Every row comes from one small tree of marks. The marks that hang from a mark follow it in brackets, in alphabetical order. Every link used is in the known rows. Which tree was each row made from?
Known rows:
pago[fitip]: [-0.6,-10.7,15.7,17.8,-4.5,-9.5,13.4,-5.6,-5.2,0.8,8.0,4.9,0.0,14.1,3.7,-1.5,-12.7,1.6,6.8,-6.8,-34.7,-10.1,-16.3]
lipebi[pago[kunezo] zizem[tivig[gedal] toli]]: [3.0,-14.1,-15.9,-14.9,9.8,22.7,3.6,-2.0,-7.0,15.9,-15.8,28.2,11.0,4.6,-0.3,5.2,-13.8,7.8,-4.7,10.7,-35.2,0.6,-11.0]
letev[todef[pago]]: [-7.1,-7.4,6.0,17.8,-2.2,14.1,13.7,-0.6,3.6,-8.9,24.5,13.3,1.2,-0.6,-13.4,6.1,-9.3,16.7,3.1,-10.8,-25.9,-17.6,0.1]
gedal[tivig[zizem[toli]]]: [-2.3,-23.6,-2.8,23.2,-18.9,26.9,1.1,-7.2,-0.8,8.6,18.2,3.5,18.8,-2.8,-1.0,-0.3,-11.0,18.5,4.0,5.0,-55.8,-11.9,-0.8]
gedal[tivig[zizem[lipebi[pago] toli]]]: [-20.6,-18.9,-6.6,16.4,-14.4,19.7,0.9,2.3,-11.5,14.3,11.6,-3.9,15.9,-15.1,-5.0,-9.2,-7.5,8.7,9.3,-0.6,-46.1,-0.5,-6.3]
tivig[gedal]: [4.6,-22.3,11.7,10.1,1.2,1.3,19.1,3.6,6.0,-8.5,4.6,11.4,16.4,0.0,7.9,-0.5,-5.7,11.2,-0.3,4.3,-40.3,-24.3,-4.5]
lipebi[zizem[tivig[gedal] toli]]: [0.7,-23.7,-1.2,0.0,8.9,29.5,-1.7,-11.1,-2.2,13.7,-13.6,19.9,6.8,10.5,-5.6,17.1,-5.2,9.1,-7.1,9.9,-40.0,-21.0,0.3]
todef[letev[zizem[lipebi[pago] tivig]]]: [-29.6,-1.0,-8.8,24.3,-7.2,-11.0,4.6,15.9,-20.3,12.7,-35.8,10.6,-7.9,-2.1,-15.0,-6.2,-10.4,-3.0,23.8,-0.5,-23.3,-4.1,-5.4]
lipebi[pago]: [-4.5,-1.6,0.7,17.4,-3.0,1.4,24.2,10.1,-4.7,4.7,4.5,-4.4,2.0,-1.7,-9.3,-9.9,-9.4,7.1,5.5,-3.9,-29.5,-8.4,-12.1]
todef[letev[zizem[lipebi tivig]] pago[kunezo]]: [-12.5,-5.7,-2.3,10.5,-21.0,-10.7,-5.2,11.0,-16.3,3.0,-26.5,31.5,-15.4,2.4,-0.4,-13.3,-20.2,4.8,34.9,-3.6,-27.2,4.8,-3.9]
lipebi[pago[kunezo]]: [3.9,1.4,-8.6,7.3,-5.3,-8.4,24.5,10.1,-4.2,1.8,-0.8,10.0,6.0,-2.4,1.2,-17.3,-18.2,5.7,10.4,-0.2,-31.8,3.5,-19.4]
todef[letev[zizem[toli]] pago[fitip kunezo]]: [9.2,-17.1,9.3,16.6,-25.1,2.3,-4.4,-5.5,-12.0,-0.8,5.8,36.0,-0.2,8.1,16.2,-10.8,-23.8,6.5,24.8,3.1,-31.8,19.8,-8.8]
tivig[gedal zizem[lipebi[pago[kunezo]] toli]]: [-8.9,-28.9,2.6,-10.1,-1.4,9.7,14.8,8.2,-8.8,9.9,-9.4,25.7,31.0,-13.1,18.4,-7.7,-12.4,12.0,11.3,10.1,-44.8,4.7,-10.8]
letev[zizem[lipebi[pago] tivig[gedal] toli]]: [-23.6,-31.2,2.9,-3.3,2.1,9.2,-10.4,15.2,-11.9,15.6,-27.9,20.8,13.5,-10.1,-2.3,4.3,0.3,-6.9,12.3,6.3,-37.3,-12.2,1.4]
lipebi[pago[fitip kunezo] zizem[toli]]: [9.5,0.5,-5.3,2.2,0.6,8.1,12.5,-12.3,-15.0,13.9,1.1,17.0,0.7,13.2,5.3,-4.1,-21.6,-1.3,3.6,0.1,-28.1,21.5,-23.2]
lipebi[pago[fitip kunezo]]: [0.3,-0.9,-0.3,4.2,-4.9,-16.5,19.1,4.1,-10.4,2.5,5.9,12.0,3.8,8.0,10.8,-14.0,-21.7,0.9,9.8,-5.0,-30.0,12.8,-26.7]
todef[letev[zizem] pago]: [2.9,-7.0,10.5,33.4,-23.6,8.0,12.8,8.6,-10.7,-6.1,-0.6,14.3,-9.0,4.7,-2.2,-7.3,-15.2,15.2,21.3,-1.1,-27.6,-4.0,3.8]
letev[todef zizem[tivig toli]]: [-17.9,-16.0,-8.8,21.0,3.0,14.7,-10.0,-3.2,-0.5,8.6,-20.3,32.6,11.5,2.7,-20.6,22.1,-6.2,1.3,8.9,2.5,-38.6,-23.3,8.2]
letev[todef[pago[fitip kunezo]]]: [-3.5,-4.7,5.0,2.9,-3.4,-4.5,9.2,-7.0,-0.5,-11.1,25.7,30.5,2.0,8.8,5.8,2.5,-22.3,10.5,6.9,-11.7,-26.4,3.7,-14.9]
tivig[gedal zizem[toli]]: [1.5,-39.6,13.4,7.7,-3.8,25.8,14.4,-1.1,0.9,7.0,3.1,18.1,29.5,0.9,11.2,10.7,-5.7,22.4,0.9,13.4,-54.1,-19.0,1.7]
letev[todef]: [-9.1,-3.1,-1.4,26.1,6.8,1.3,20.0,-6.0,7.0,-6.8,7.5,14.5,11.2,1.6,-13.0,9.5,-7.6,9.3,-0.7,-5.3,-30.6,-24.5,-3.2]
lipebi[pago zizem]: [1.6,11.1,-4.5,20.5,1.7,13.8,31.0,1.1,-12.9,7.1,-4.2,-3.6,-8.2,9.6,-14.2,1.6,-12.9,8.3,0.4,-3.5,-25.4,-2.1,-10.8]
fitip[pago[kunezo]]: [6.3,-3.3,2.3,9.2,-12.7,-9.7,6.3,6.9,2.8,1.3,4.3,18.2,8.5,8.7,3.9,-28.2,-21.1,8.5,0.4,-7.5,-33.5,4.5,-10.1]

Write each row's tree:
[-15.8,-36.5,9.0,-5.7,5.4,8.3,-14.2,-1.3,0.7,13.2,-13.4,17.5,13.5,-6.9,-0.2,1.3,3.2,-1.1,4.5,3.7,-39.5,-27.8,-2.6]
zizem[lipebi tivig[gedal] toli]
[-22.8,-31.7,1.1,-8.4,7.9,11.1,-8.3,7.7,-6.2,18.3,-10.6,9.9,14.2,-12.6,-4.1,-2.6,2.6,-2.1,2.0,3.5,-33.4,-17.5,-7.3]
zizem[lipebi[pago] tivig[gedal] toli]
[-14.0,-25.1,-0.1,22.0,-19.1,17.9,-2.9,-7.2,-5.4,10.8,10.1,3.2,16.5,-9.2,-0.9,-4.9,-6.9,8.0,11.6,-0.6,-51.9,-11.5,-2.4]
gedal[tivig[zizem[lipebi toli]]]
[-8.3,-17.5,-5.6,29.5,-13.5,11.0,-7.7,-0.6,-7.9,14.3,-24.2,23.1,-0.2,5.1,-10.9,3.7,-9.8,4.7,17.2,9.0,-36.7,-13.0,3.1]
todef[letev[zizem[tivig toli]]]
[4.5,-1.0,-5.9,16.0,2.0,28.1,17.0,-6.0,-10.6,15.6,-0.3,1.6,-1.2,4.1,-14.0,2.4,-8.7,4.4,-1.5,0.0,-28.1,0.7,-8.1]
lipebi[pago zizem[toli]]
[-13.7,-17.6,6.3,-1.0,-6.8,-2.5,10.5,-0.2,-20.2,19.2,-5.0,17.9,13.9,0.8,14.1,-8.9,-18.2,3.0,20.0,-1.9,-39.2,18.9,-22.6]
tivig[zizem[lipebi[pago[fitip kunezo]] toli]]
[-26.7,-34.4,8.3,-14.2,9.2,1.5,-14.7,2.2,-11.8,18.4,-4.3,11.4,11.0,-3.2,5.3,1.6,-0.7,-8.0,1.9,-1.0,-31.9,-8.7,-14.8]
zizem[lipebi[pago[fitip]] tivig[gedal] toli]
[-18.4,-25.6,7.2,-2.0,4.6,-6.2,1.2,5.8,-2.3,5.4,-17.5,12.1,6.9,-1.6,-0.8,-0.1,-0.6,1.4,6.9,-0.5,-36.0,-29.9,-5.4]
zizem[lipebi tivig[gedal]]
[-0.2,7.6,4.0,16.2,4.1,4.0,23.5,-5.7,-18.8,7.6,1.6,-1.2,-10.4,19.6,-4.7,4.8,-16.0,2.3,-0.2,-7.6,-23.3,6.3,-18.4]
lipebi[pago[fitip] zizem]
[-6.0,-17.5,-6.6,-3.8,11.6,32.5,2.5,-1.1,-8.5,18.0,-11.5,12.2,6.3,4.7,-10.6,12.5,-4.2,9.5,-9.3,7.9,-33.7,-12.1,-3.9]
lipebi[pago zizem[tivig[gedal] toli]]
[-8.9,-39.7,18.1,4.8,-2.6,16.7,10.3,-0.5,-3.3,9.2,-6.0,17.2,26.6,-6.1,11.5,4.2,-2.6,14.0,9.6,7.6,-49.9,-17.8,1.1]
tivig[gedal zizem[lipebi toli]]
[-9.3,-13.5,2.4,-3.4,-4.0,-12.8,1.2,-2.9,-12.7,12.6,1.6,14.4,7.3,-3.2,10.8,-18.8,-14.3,-10.5,15.5,-6.3,-27.8,15.6,-26.8]
zizem[lipebi[pago[fitip kunezo]] toli]
[-4.0,-36.3,4.2,-1.5,3.4,18.2,-8.1,-2.0,4.6,11.8,-3.2,19.0,16.7,-0.4,-1.1,6.2,-0.5,6.9,-2.1,8.9,-44.2,-28.0,-1.1]
zizem[tivig[gedal] toli]
[-28.3,-31.6,-1.0,5.7,11.5,7.5,-14.4,-0.3,0.1,2.9,-26.6,40.8,22.9,-6.1,-7.1,24.3,1.6,-2.5,6.6,3.9,-37.4,-29.2,11.0]
letev[todef zizem[lipebi tivig[gedal] toli]]
[-24.6,-16.7,-2.6,8.1,-4.6,5.5,-9.3,13.8,-17.4,24.3,-29.3,12.0,0.2,-6.9,-16.1,-1.3,-3.5,-11.3,22.1,-1.2,-32.3,-6.0,-2.0]
letev[zizem[lipebi[pago] tivig toli]]
[-19.8,-8.0,7.7,16.6,-5.8,2.9,26.7,13.6,-18.6,13.0,-9.7,-3.0,5.5,-2.9,-4.9,-4.0,-9.4,12.7,17.2,-4.5,-36.5,-4.4,-10.5]
tivig[zizem[lipebi[pago]]]
[-18.5,-21.9,4.2,6.1,-1.4,4.6,-12.6,-3.3,-5.6,22.6,-14.1,7.6,-0.4,-2.9,-13.8,-4.4,0.2,-6.8,13.4,-4.1,-34.6,-20.2,-6.1]
zizem[lipebi tivig toli]
[-15.7,-35.5,10.9,0.5,0.2,19.8,13.8,8.5,-10.4,13.6,-5.4,10.2,26.7,-12.1,6.7,1.1,-2.9,13.5,7.0,7.4,-42.8,-8.2,-4.7]
tivig[gedal zizem[lipebi[pago] toli]]
[6.8,12.7,-4.7,5.6,1.8,-5.7,25.6,-5.9,-16.8,4.7,-3.3,14.0,-7.1,18.5,6.8,-2.9,-24.5,1.1,4.6,-4.7,-25.6,18.6,-25.3]
lipebi[pago[fitip kunezo] zizem]
[-31.8,-5.2,-4.9,21.2,5.9,-9.7,-0.4,4.9,-7.3,2.3,-32.6,26.4,2.0,3.0,-19.0,18.1,-6.6,-5.2,17.1,-7.7,-30.6,-25.1,4.3]
letev[todef zizem[lipebi tivig]]
[-12.5,-8.6,15.5,21.2,-7.1,1.9,5.4,1.1,-9.3,-10.9,12.3,26.4,-2.8,12.2,-2.3,16.4,-16.0,7.0,12.7,-11.5,-27.4,-3.9,1.1]
letev[todef[pago[fitip]] zizem]
[-28.6,-24.5,8.1,1.1,3.8,6.1,-6.8,11.5,-5.7,-6.4,-13.8,35.3,6.6,-3.6,-7.2,19.6,-3.7,6.8,12.2,-5.7,-29.7,-26.0,12.5]
letev[todef[pago] zizem[lipebi tivig[gedal]]]
[-37.5,-14.4,-7.2,4.8,15.4,-3.6,3.7,16.8,-8.3,-1.4,-28.2,30.2,15.6,-6.8,-9.5,18.3,-4.1,-1.2,6.2,-0.7,-28.0,-20.3,4.2]
letev[todef zizem[lipebi[pago] tivig[gedal]]]
[-10.7,-7.1,-2.5,4.1,6.3,20.6,-4.1,-10.5,-20.1,27.9,-6.7,4.4,-10.4,18.9,-13.7,11.4,-11.9,-1.7,-2.3,-2.8,-27.4,2.1,-15.4]
lipebi[pago[fitip] zizem[tivig toli]]
[-11.7,-13.8,-16.0,6.1,-17.6,10.0,1.3,1.6,-10.4,12.2,7.7,11.2,20.6,-16.0,5.8,-17.9,-16.4,7.5,14.3,2.8,-47.4,10.9,-14.0]
gedal[tivig[zizem[lipebi[pago[kunezo]] toli]]]
[1.0,-13.7,4.3,16.9,-24.2,1.3,-2.8,1.3,-10.5,1.9,-9.4,33.7,-0.9,-7.8,7.7,-20.1,-17.0,2.6,33.4,-0.3,-28.7,12.0,-2.1]
todef[letev[zizem[lipebi toli]] pago[kunezo]]
[-6.7,-19.6,10.7,23.4,-9.4,0.2,1.1,1.6,-8.8,8.1,-20.5,16.8,5.1,-3.4,-2.9,-3.4,-4.4,-9.3,24.0,-1.1,-38.3,-11.8,1.5]
letev[zizem[lipebi toli]]
[-11.8,-28.3,17.9,8.5,-2.1,2.0,23.8,6.5,-6.5,0.0,-10.5,12.9,20.6,-0.4,12.1,5.3,-6.0,17.6,11.2,2.7,-46.8,-20.9,-2.4]
tivig[gedal zizem[lipebi]]
